Each row was made from one small tree. The marks that hang from a mark follow it in brackets, in the order of their numbers. Every link used is in the known rows. Write each row's tree.
Known rows
Z427(Z83 Z397): [ -4   9   5   4  -7 -50  21  -9 -23   1 -16 -11  33 -49 -27  -1 -21   0
 -44  20   1  10   8  -1  18 -17  33 -32  -8]
Z83(Z104 Z427(Z397) Z569 Z588): [ 12 -30  16 -15  -5  -1 -31  10  29 -15  15  20  19  36   4   0   7   8
  10 -14  -1  45  -7  19  17  -9 -10  37  -9]
Z816(Z83): [  0   8 -17  -2  -3 -15  19 -33 -15  17 -10  -3  22 -10 -16   3 -12 -12
 -27  -9   4 -12  -7  -7 -14  -1  22 -12  -5]
Z748(Z83(Z104 Z427 Z569 Z588 Z816(Z707))): [ 10 -27 -15  -4  10  25 -10   2  14  -4   9  13  14  18  43  -3  18  -6
  18  -9  -8  18  -5  -8  -6  10 -20  60  24]
Z748(Z83 Z323(Z569 Z880)): [-11  35 -27 -11   6  26  28 -29 -37   1  10 -16 -33 -44  29  15 -10 -19
  -8   5  13 -21  -9   4   8   8 -15 -24   0]
Z83(Z104 Z569 Z816): [-12  -3  -9   1  -5  17 -33   6  17 -16  -5  18 -11  14  15   9   5 -17
  12  -8  10  13   0   5  11 -19  -9  23 -23]
Z323(Z748 Z880): [-15  17   3  -1  -8  -4  -1  -5 -15   8   3 -10 -46 -10 -32 -32 -23  12
  -8 -27  21  -4  11   2  14  -3  19 -73 -26]
Z83(Z104 Z427 Z569 Z588 Z816): [  9 -20   4  -7   3  18 -40  27  35 -18  14  31  -3  57  33   0  13   3
  29 -11  -2  30  -5   4   3  -4 -26  60  -1]
Z748(Z83(Z104 Z569 Z816(Z707))): [ -8 -11 -28   5   3  23  -5 -17  -1  -2  -8   1   8 -19  28   6  12 -26
   2  -7   3   2  -3  -7   3  -4  -3  26   5]
Z427(Z83(Z104 Z569 Z588 Z816) Z397): [ -6  -7  16   9   4 -17 -11  26   5  -3   5   8  35 -15  10   9 -25 -11
   0  21   8  31  10   1  23 -30  17  13  -2]
Z323(Z748(Z83) Z880): [-19  17  -9  -3   8   0  19 -19 -32  11  11  -6 -44 -30 -11 -24 -37  14
 -16 -27  22  -6   8  -9   2  -3  17 -69 -12]
Z83(Z104 Z569): [ -9 -12 -12  -9 -10  19 -33 -19  21 -16  -8  10  -4   5   0  13  10 -16
   3 -15  10  16  -5  10   5 -10  -5  11 -36]
Z104(Z83(Z427)): [ 21   2 -12 -14   6 -23  27 -13  -9  -4  -6   8   1  13  -4  -7  -5  13
 -22  -4 -20  -4 -15   1 -15  14 -12  15   8]
Z385(Z323(Z569(Z83) Z748)): [ -9  33  -1  -6 -16   6  26  -4   2   3 -23  -9 -30 -30 -28   5 -11 -14
  16  23   6 -34   9  10 -25  -6  -4 -49 -19]
Z397(Z427): [  3   4   6  -3  -8 -18  -3  -8  -4 -18 -11  13   7   9  -6  13  23  18
 -14 -14 -15  -5 -19 -12  -6  11   9   2   1]
Z385(Z323(Z748)): [ -9  29  -6 -25 -28 -10  17   1  21  -1 -21   4 -24  -1 -33 -18  -8 -21
   8   2   1 -10   0   0  -4 -12   4 -52 -16]
Z397(Z569): [ -8  15   2  -5 -10  -5  -1 -33   3 -18 -18   9   0   0  -8  21   8  -2
  -1  -3  -7  -6  -4 -11   0   7 -12  -8 -29]
Z323(Z880): [ -5  12  -1  -1  -4   1  -7  -6 -16   3   8 -10 -29  -9 -17 -24  -8   5
 -23 -15   6  -1  -6   0  16   5  12 -44 -10]
Z397(Z427 Z569(Z83(Z104 Z588 Z816(Z707)))): [ -6  -9  28  28  12  10 -17  13   9  -8   1   1  28  19  18  35  35  19
  24   1 -23 -21  -9 -19  -7  15 -12  42  24]
Z323(Z748(Z83(Z427 Z569))): [ -3   3 -19 -18   4  -5  17 -29  -6 -17  -9  18 -21  -2   7  -1 -14   8
   7 -19  13   5   2   1 -22  -3  -9  -6 -24]
Z83(Z569): [ -4   7 -11 -16 -11   4  -6 -24   6 -19 -14  13  -5  -4   0   5   6 -15
  -1  -4   2   5 -10   5  -6   1  -1   4 -28]
Z427(Z397(Z569(Z83(Z104 Z588 Z816)))): [-20   2  35  11   7 -17   0  15  -1   0  11   6  23   0  -6  18 -15  14
  -5  14  -4   4   7  -6  17 -17   3  -2   7]
Z569(Z83): [-13  10   0  -5   2 -15  13  -8 -15   2  -8  -6  -1 -25 -19  -3  -2  16
 -34  13  -6 -17  -2  -4 -20   7  14 -21   1]
Z323(Z569(Z83) Z748 Z880): [-14  20  10  19   9  12   9 -13 -34  12   3 -26 -54 -39 -24  -5 -27  20
   2  -7  28 -29  22  13  -8   2  12 -70 -29]
Z104(Z83(Z427 Z569 Z588 Z816(Z707))): [ 31  -6  -7 -11   6   4  20  11   8  -2   2  10  17  30  26 -13  10  -9
  21   2 -27  -1 -15   1 -14  23 -16  60  33]
Z816(Z707(Z569(Z83(Z104 Z427(Z397))))): [ 15 -23  -2   9  -7 -20   1  -9  -1   3 -11 -22  31  -7 -26  13  30  -2
  -9   8  -1  -2   2  17  11   4  10   0   5]

Write each row's tree
[ -1  19  -5  19  16  11  15  -9 -37   1  10  -2 -60 -14  16  -8 -30  17
  13 -19  25 -12  18  -1  -1  -2 -11 -36 -12]
Z323(Z569 Z748(Z83(Z427 Z816)) Z880)
[ 25  -1  15   2   6 -26  35  12  -3   6   3   1  36  24   6  -7   0   5
   8   3 -34   0  -7  -8  11  16 -10  39  42]
Z104(Z83(Z427(Z397(Z569)) Z588 Z816(Z707)))
[  0 -22  -4  -4 -12  32 -31  13  31   3   0   4  16  21  18  -6  27 -21
  28  -8  -3  17   1  -3  10   5  -1  38   6]
Z83(Z104 Z569 Z588 Z816(Z707))
[ -3 -21   1  -1 -15  13 -21  17  23  18   0  -7  19  18   1 -20  25  -3
   3  -9  -9  13   7 -19  15   9  11  14  23]
Z83(Z104 Z588 Z816(Z707))
[ 27  -4  -2 -25  10   2  20  -4  11 -13   9  24   7  32  18  -2  -7   4
   9  -4 -21   9 -21   5 -28  16 -20  47   8]
Z104(Z83(Z427 Z569 Z588))
[ 13   4  -4  -5   6 -18  13 -12  -6 -17  -5   8  -1   9  -6  24   9  11
  -6  18  -1 -11  -6   6 -25   8  -6   3 -11]
Z707(Z569(Z83(Z427)))
[  2 -25  20  12   5 -19  -8  36   6  17  12 -13  28  11  -8 -19  16  22
 -11   7 -14   8   6   4  13   2   9  22  44]
Z569(Z83(Z104 Z427(Z397) Z588 Z816(Z707)))
[  9  25   0 -10  -1  26  22   2  -2   3  13   1 -48  -5   6 -14 -25  -7
  30   0   9 -10   1   3 -11   2 -21 -38  -1]
Z385(Z323(Z569 Z748(Z83(Z427 Z588)) Z880))
[ -8 -10   5 -10  -2  25 -32  19  29 -10  10  27  -1  31  25   4   2 -11
  23  -6   2  24  -1  -5   3  -9  -7  34  -7]
Z83(Z104 Z569 Z588 Z816)
[  7   1  -6   2  -2  -1   4   5   4  -2 -15  -5  31 -21  18  -5   6 -23
  11  26  -8   3   5 -12  -6   8  13  25   9]
Z427(Z83(Z569 Z588 Z816(Z707)))
[ -6  -4  -4   0   2   0  -3 -13   1  -6  -4   3   2  -5 -12  34   5  -1
  -9  14  11  -8   1   2 -15  -5   5 -13 -21]
Z707(Z569(Z83(Z104)))
[-22   0   2  12   9  -4 -10  19  -5   5   2  -2  -6  -7  -4   2  -2  13
 -22  10   2 -11   7  -5  -4 -12   6  -5   6]
Z569(Z83(Z104 Z816))
[  8 -20  13   8   5 -14  -6 -14  10  11  14   7  44  29  -5  21  -9   3
   1 -17  -2  17  -3   2   8 -11  -4  24   0]
Z816(Z83(Z104 Z427(Z397(Z569)) Z588))
[ 23 -30  -1   0 -10   9 -24  19  30  -1   2   6  18  51  15   2  38  -4
  27  -3  -7  19   2  -7   8  12 -12  42  19]
Z83(Z104 Z427 Z588 Z816(Z707(Z569)))
[  4 -25   8   8   6   2 -16  30  13  14   8 -11  15  21   3 -17  27  21
  -2   5 -16  -2   6  -4  -6  14  -4  32  38]
Z569(Z83(Z104 Z427 Z588 Z816(Z707)))
[ 12   2  -2 -12  -1  -5  35   9  -4  20  -4  -3  22   4   5 -21   0  -5
  -7   5 -27  -8  -7 -21  -8  22  10  16  42]
Z104(Z83(Z588 Z816(Z707)))
[ 23 -39  -6   6  -4   2 -10 -16  17  22   3 -13  57  15  -4   0  17 -21
  10 -21  -1  17  -7  20   9   0  11  41  12]
Z816(Z83(Z104 Z427(Z397) Z569 Z588) Z707)
[-13  36  -8  -4   3  19  12  -7 -29   4   8 -28 -35 -37   5  12  -2 -10
  -6  17  11 -35  -5  20   6   7 -10 -31  -2]
Z748(Z323(Z569(Z83) Z880))
[-12   0  -8  19   2 -16 -12   9  -6   0 -13  -4  10 -19   3   5  -8  -5
 -20  15   5   6  14 -14  11 -19  10  -5 -10]
Z427(Z83(Z104 Z816))
[ -7 -15  19   2  -2 -30  -2   8   0  10   2  -7  43 -26 -16  -1 -19   6
 -31  14   2  31  11  -7  21 -19  28 -17  -2]
Z427(Z83(Z104 Z588) Z397)
[  5  -5  -2  10  12  -8  -9  14   2 -15   2  11  -5  23   7  29   8   8
   3  16   5  -6   1   5 -10  -9 -13  16  -4]
Z707(Z569(Z83(Z104 Z427 Z816)))
[ -4 -16  16   3  15  -3 -17  36  12   3  19   9   1  31  11  -7   6  33
  -6   8 -10   5   2  -7 -11   2 -10  29  25]
Z569(Z83(Z104 Z427 Z588 Z816))
[-10   8  -5   9   0 -12  15   7 -17  13 -15 -20   8 -25 -13 -15  15   4
 -21  16 -13 -26   4  -9  -8  11  18  -8  25]
Z569(Z83(Z816(Z707)))
[ -7  38   5   7  -5  17  16   5  -9   8  -2 -19 -55 -31 -27 -10 -25 -12
  18  14  15 -36   7  17  -8  -7  -3 -71 -18]
Z385(Z323(Z569(Z83) Z748 Z880))
[  8  34  -3   0 -15  26   2  -2   0  -2  -3 -12 -41 -17 -11  -7  -5 -29
  10  11   5 -19 -10  13   8   1 -12 -40 -14]
Z385(Z323(Z569 Z880))
[ -3  -6   2  21  12   7   1 -19 -30   7  15 -14 -42 -24  -6  -2 -32  20
   1 -30  33   8  19  15  21 -14  -4 -48 -24]
Z323(Z569 Z748(Z83(Z104 Z427(Z397))) Z880)
